Every row comes from one small tree of marks. The marks that hang from a mark follow it in brackets, in alphabetical order. Every link used is in the known rows. Which tree was each row made from?
Known rows
K(H(R(P X))): [-2.75 -0.81 -0.18 -0.09  2.09  2.39 -4.06  2.75 -0.44 -1.10  0.54 -0.41
 -3.49 -0.69 -0.85 -2.06  1.32 -0.05 -0.27 -2.14  0.10 -0.15]
P(K(H(R(X(N))))): [-1.88 -0.68  0.05  0.77 -1.62  1.15 -1.91  0.81  0.18  0.18 -0.96 -0.78
 -3.54  0.17  0.03 -0.72  0.41 -1.26  0.74 -1.19  0.30  0.52]
K(H(R(P X(N(V))))): [-0.46 -0.35  0.75 -0.33  1.61 -0.49 -1.75 -0.44 -0.98  0.25  0.32  0.40
 -5.32 -1.08  0.56 -0.54  1.23 -1.55 -0.16  0.34 -1.29 -0.16]
H(K R(P X)): [-3.82  0.77  0.72 -0.21  1.71  2.68 -1.74  1.50  1.57 -0.41  1.20  1.68
 -0.02 -0.97 -1.06 -1.13 -0.21  0.81 -1.15 -3.10 -1.34 -0.26]
N(L V X): [ 2.31  0.32 -1.95 -1.62 -0.59 -2.56  5.79 -1.12 -2.68  0.27  0.93 -2.23
  2.73 -1.31  0.50  2.48 -0.69  1.76 -0.91  1.48  1.05  0.11]
P(K(H(R(X(N(V)))))): [-0.70  0.35 -0.21  0.23 -0.98  0.31  1.02 -0.83 -0.66  1.12 -0.55 -1.17
 -4.96  0.23  0.70  0.34 -0.41 -2.14  0.07  0.36 -0.64  0.48]
K(H(R(P X(N(L V))))): [-1.87 -0.46  0.07 -0.92  1.05 -0.52 -2.67 -0.30 -1.01  0.34  1.11  0.35
 -5.10 -1.05  0.02 -0.39 -0.18 -0.86  0.03  2.75 -0.41 -0.97]
P(K(H)): [ 1.40 -0.62 -1.64  0.86 -0.43  1.41  2.63 -0.21 -1.16 -0.78 -1.43 -2.35
 -0.74  1.47 -0.24 -0.64 -1.36 -0.57  0.40 -2.12  0.50  0.84]
F(J): [ 5.60 -0.21 -1.08  0.25 -1.05 -4.41  4.22 -0.21 -0.42 -0.33 -0.64 -0.91
  3.80 -2.39  0.30  0.66  0.00  1.54 -0.02 -0.37  2.33  0.72]
F(N): [ 4.88 -0.77 -0.82  0.48 -1.17 -4.12  3.54 -0.15 -0.55 -0.34 -1.64 -0.56
  3.93  0.46  0.76  0.71  0.44  0.82 -0.08 -0.78  1.30  0.79]
H(K R(P X(N))): [-2.58  0.20  1.94  0.08  0.66  0.54 -2.37  0.00  1.86 -0.05  0.56  2.93
 -0.46 -1.44 -0.28 -0.51  0.63  0.18 -0.32 -2.26 -1.83 -0.31]
J(X(N)): [ 4.47 -0.33  0.26 -0.49 -0.91 -2.99  3.52 -0.60 -0.66 -0.14 -0.28 -0.38
  3.11 -1.33  0.29  0.27  0.66  1.72 -0.37 -1.58 -0.17  1.17]
F(J N(L V X) R(P)): [ 5.61  0.56 -1.53 -0.46 -2.27 -4.23  1.76 -1.34 -0.82  0.83  1.61 -0.32
  4.27 -1.75  1.20  3.55  1.09  0.08  1.46  7.55  2.05 -1.64]
H(R): [ 1.43 -0.42 -0.78 -0.23 -1.26 -0.78  3.31  0.95 -0.25 -0.61 -0.42 -0.92
  2.05 -2.03  0.34 -0.20 -1.35  2.49 -1.78 -2.30  2.68  1.12]
R(P(K)): [ 1.43  0.30  0.27  0.89  1.84  1.82  1.53 -1.09  0.06 -0.84 -1.15 -0.62
  3.93  2.50 -0.10 -0.30 -0.87  0.57  0.38 -2.25 -0.89  0.72]
T(L): [ 2.79 -0.67  0.05  0.41  0.37 -0.95  4.70  0.70 -1.47 -1.11 -1.11  0.73
  3.68  2.54  0.15  0.11 -1.74  2.14 -1.54 -3.45  1.15 -0.24]
H(R(P X)): [-2.06 -0.04  0.70 -0.29  1.94  1.26 -2.13  2.01  0.42 -0.75  0.24  0.29
  1.08 -0.22 -0.54 -1.19  1.04  1.25 -0.94 -2.42  0.12  0.26]
P(K(H(R(X(N(L V)))))): [-1.96  0.20 -0.87 -0.38 -1.47  0.40  0.04 -0.70 -0.64  1.19  0.23 -1.16
 -4.76  0.25  0.18  0.47 -1.90 -1.44  0.17  2.87  0.35 -0.26]
R(P(K(H)) X(N(L V))): [-1.09  0.13  0.12 -0.02  1.80  0.86 -1.69 -2.20 -1.05  0.48 -0.07 -0.36
 -3.36  2.76 -0.16  0.02 -0.30 -2.57  1.57  2.64 -2.57 -0.77]
K(H): [ 2.35 -1.35 -1.70  0.04 -0.15 -0.86  2.84  0.31 -1.85 -1.22 -1.02 -1.69
 -1.17 -0.64 -0.10 -1.04 -0.23  0.23 -0.37 -2.42  1.32  0.72]
K(H(R(P X(N)))): [-1.65 -1.36  1.03  0.16  1.03  0.25 -4.65  1.23 -0.10 -0.66 -0.08  0.91
 -3.81 -1.02 -0.06 -1.49  2.00 -0.65  0.53 -1.23 -0.39 -0.15]

Write each row's tree
[-3.13  0.58 -0.32 -0.39 -0.57  1.22  1.27  1.71  1.24  0.00  0.73  0.72
 -0.16 -1.70 -0.87 -0.58 -0.80  0.99 -1.81 -3.20  0.24  0.27] => H(K R(X))
[-0.94 -0.76  1.06  1.07  1.78  1.60 -3.59 -0.67 -0.15 -0.51 -1.35  0.11
 -2.22  2.85 -0.31 -1.03  1.88 -2.37  2.11 -1.43 -2.58  0.01] => R(P(K(H)) X(N))
[-2.95 -0.21 -1.17  0.44 -0.57  3.23 -1.36  2.33 -0.14 -0.18 -0.42 -1.99
 -3.12  0.74 -0.77 -1.23 -0.34 -0.64 -0.14 -1.94  0.76  0.57] => P(K(H(R(X))))
[-3.02  0.74  0.77  0.53  1.71  3.57 -2.23  1.43  1.11 -0.28 -0.14 -0.37
  1.56  1.89 -0.70 -0.81  0.11  0.55 -0.15 -2.18 -0.74  0.45] => H(R(P(K) X))
[-2.05  1.08  1.07 -0.28  0.77  0.85 -1.08 -1.56  0.55  1.13  0.44  0.47
 -0.09  1.42  0.25  0.90 -1.35 -0.32  0.11  2.65 -1.19 -0.33] => H(R(P(K) X(N(L V))))
[-0.32  0.47  0.29  0.77  0.75  2.94  0.25  0.21  0.70 -0.60 -0.30 -0.58
  2.81  0.76  0.07 -0.33 -1.73  1.54 -0.41 -1.82  0.38  0.74] => H(R(P(K)))
[ 1.02 -0.51  0.27  0.44  0.01 -0.48 -1.48  0.61  0.79 -0.55 -1.05  1.01
  2.78  2.44  0.10 -0.43  2.66 -1.14  0.60  0.57  0.36 -0.47] => F(N R(P X))
[ 3.88 -0.85 -1.39  0.03 -3.73 -2.62  3.26  0.27 -0.82 -0.21 -0.76 -0.91
  4.48 -0.36  1.16  2.03  2.20  0.44  0.38  0.97  2.62  0.22] => F(N(X) R)
[-1.67  1.21  1.68 -0.42  1.30 -0.22  0.63 -1.65  0.99  0.90  0.99  2.49
 -1.70 -1.46  0.37  0.48 -0.23 -0.64 -1.03 -0.55 -2.69 -0.28] => H(K R(P X(N(V))))
[-2.11 -0.22 -0.18  0.78  2.84  3.83 -3.03  0.85 -0.45 -0.92 -0.74 -1.20
 -1.74  3.25 -1.10 -1.63  1.15 -1.72  1.29 -2.31 -2.05  0.11] => R(P(K(H)) X)
[ 2.49 -0.15 -1.04  0.02 -2.13 -2.17  1.94  0.61  0.60 -0.09 -0.46 -0.13
  2.56 -1.09 -0.12  0.00  1.47 -0.24  0.02  0.76  2.76 -0.06] => F(J R(X))
[-0.81  1.20  1.71  0.24  1.34  0.71  0.07 -1.70  0.56  1.03 -0.37  0.53
 -0.37  1.37  0.75  0.78 -0.05 -0.97  0.03  0.34 -2.03  0.41] => H(R(P(K) X(N(V))))
[-3.90  0.10  1.25 -0.52  0.05  0.60 -3.48  0.11  1.84  0.06  1.39  2.84
 -0.27 -1.34 -0.77 -0.31 -0.78  0.91 -0.23  0.22 -0.93 -1.08] => H(K R(P X(N(L))))
[-3.07 -0.87 -0.65  0.12 -2.17  1.12 -2.93  0.87  0.15  0.24 -0.22 -0.74
 -3.37  0.37 -0.44 -0.46 -1.07 -0.59  0.84  1.33  1.18 -0.23] => P(K(H(R(X(N(L))))))
[ 6.41  1.46 -1.49 -0.68 -1.50 -3.36  1.87 -0.75 -0.05  1.02  2.17 -0.10
  3.92 -1.28  0.37  1.91 -0.52  0.42  0.60  7.76  1.33 -1.29] => F(J(X) N(L V) R(P))
[-2.10  0.96 -0.01 -1.19 -1.62 -1.65  2.60 -1.34  0.74  1.40  1.34  1.60
 -1.77 -2.17  0.06  1.15 -2.29  0.17 -1.49  1.58 -0.21 -0.55] => H(K R(X(N(L V))))
[-3.13  0.04  1.28  0.19  0.10  1.51 -3.87  0.08  1.42  0.19  0.10  0.91
  1.30  1.41 -0.37 -0.08 -0.57  0.58  0.83  1.07 -0.29 -0.37] => H(R(P(K) X(N(L))))
[ 5.76  1.01 -0.32 -1.02 -1.48 -3.28  2.20 -2.57 -0.12  0.93  1.98  0.81
  2.70 -2.42  0.58  1.57 -0.71  0.59  0.46  6.69  0.88 -0.99] => F(J(X(N(L V))) R(P))
[-1.90  0.13  1.95  0.77  0.66  1.54 -2.85 -0.08  1.45  0.16 -0.68  0.87
  1.12  1.31  0.10 -0.27  0.82 -0.05  0.63 -1.30 -1.17  0.47] => H(R(P(K) X(N)))
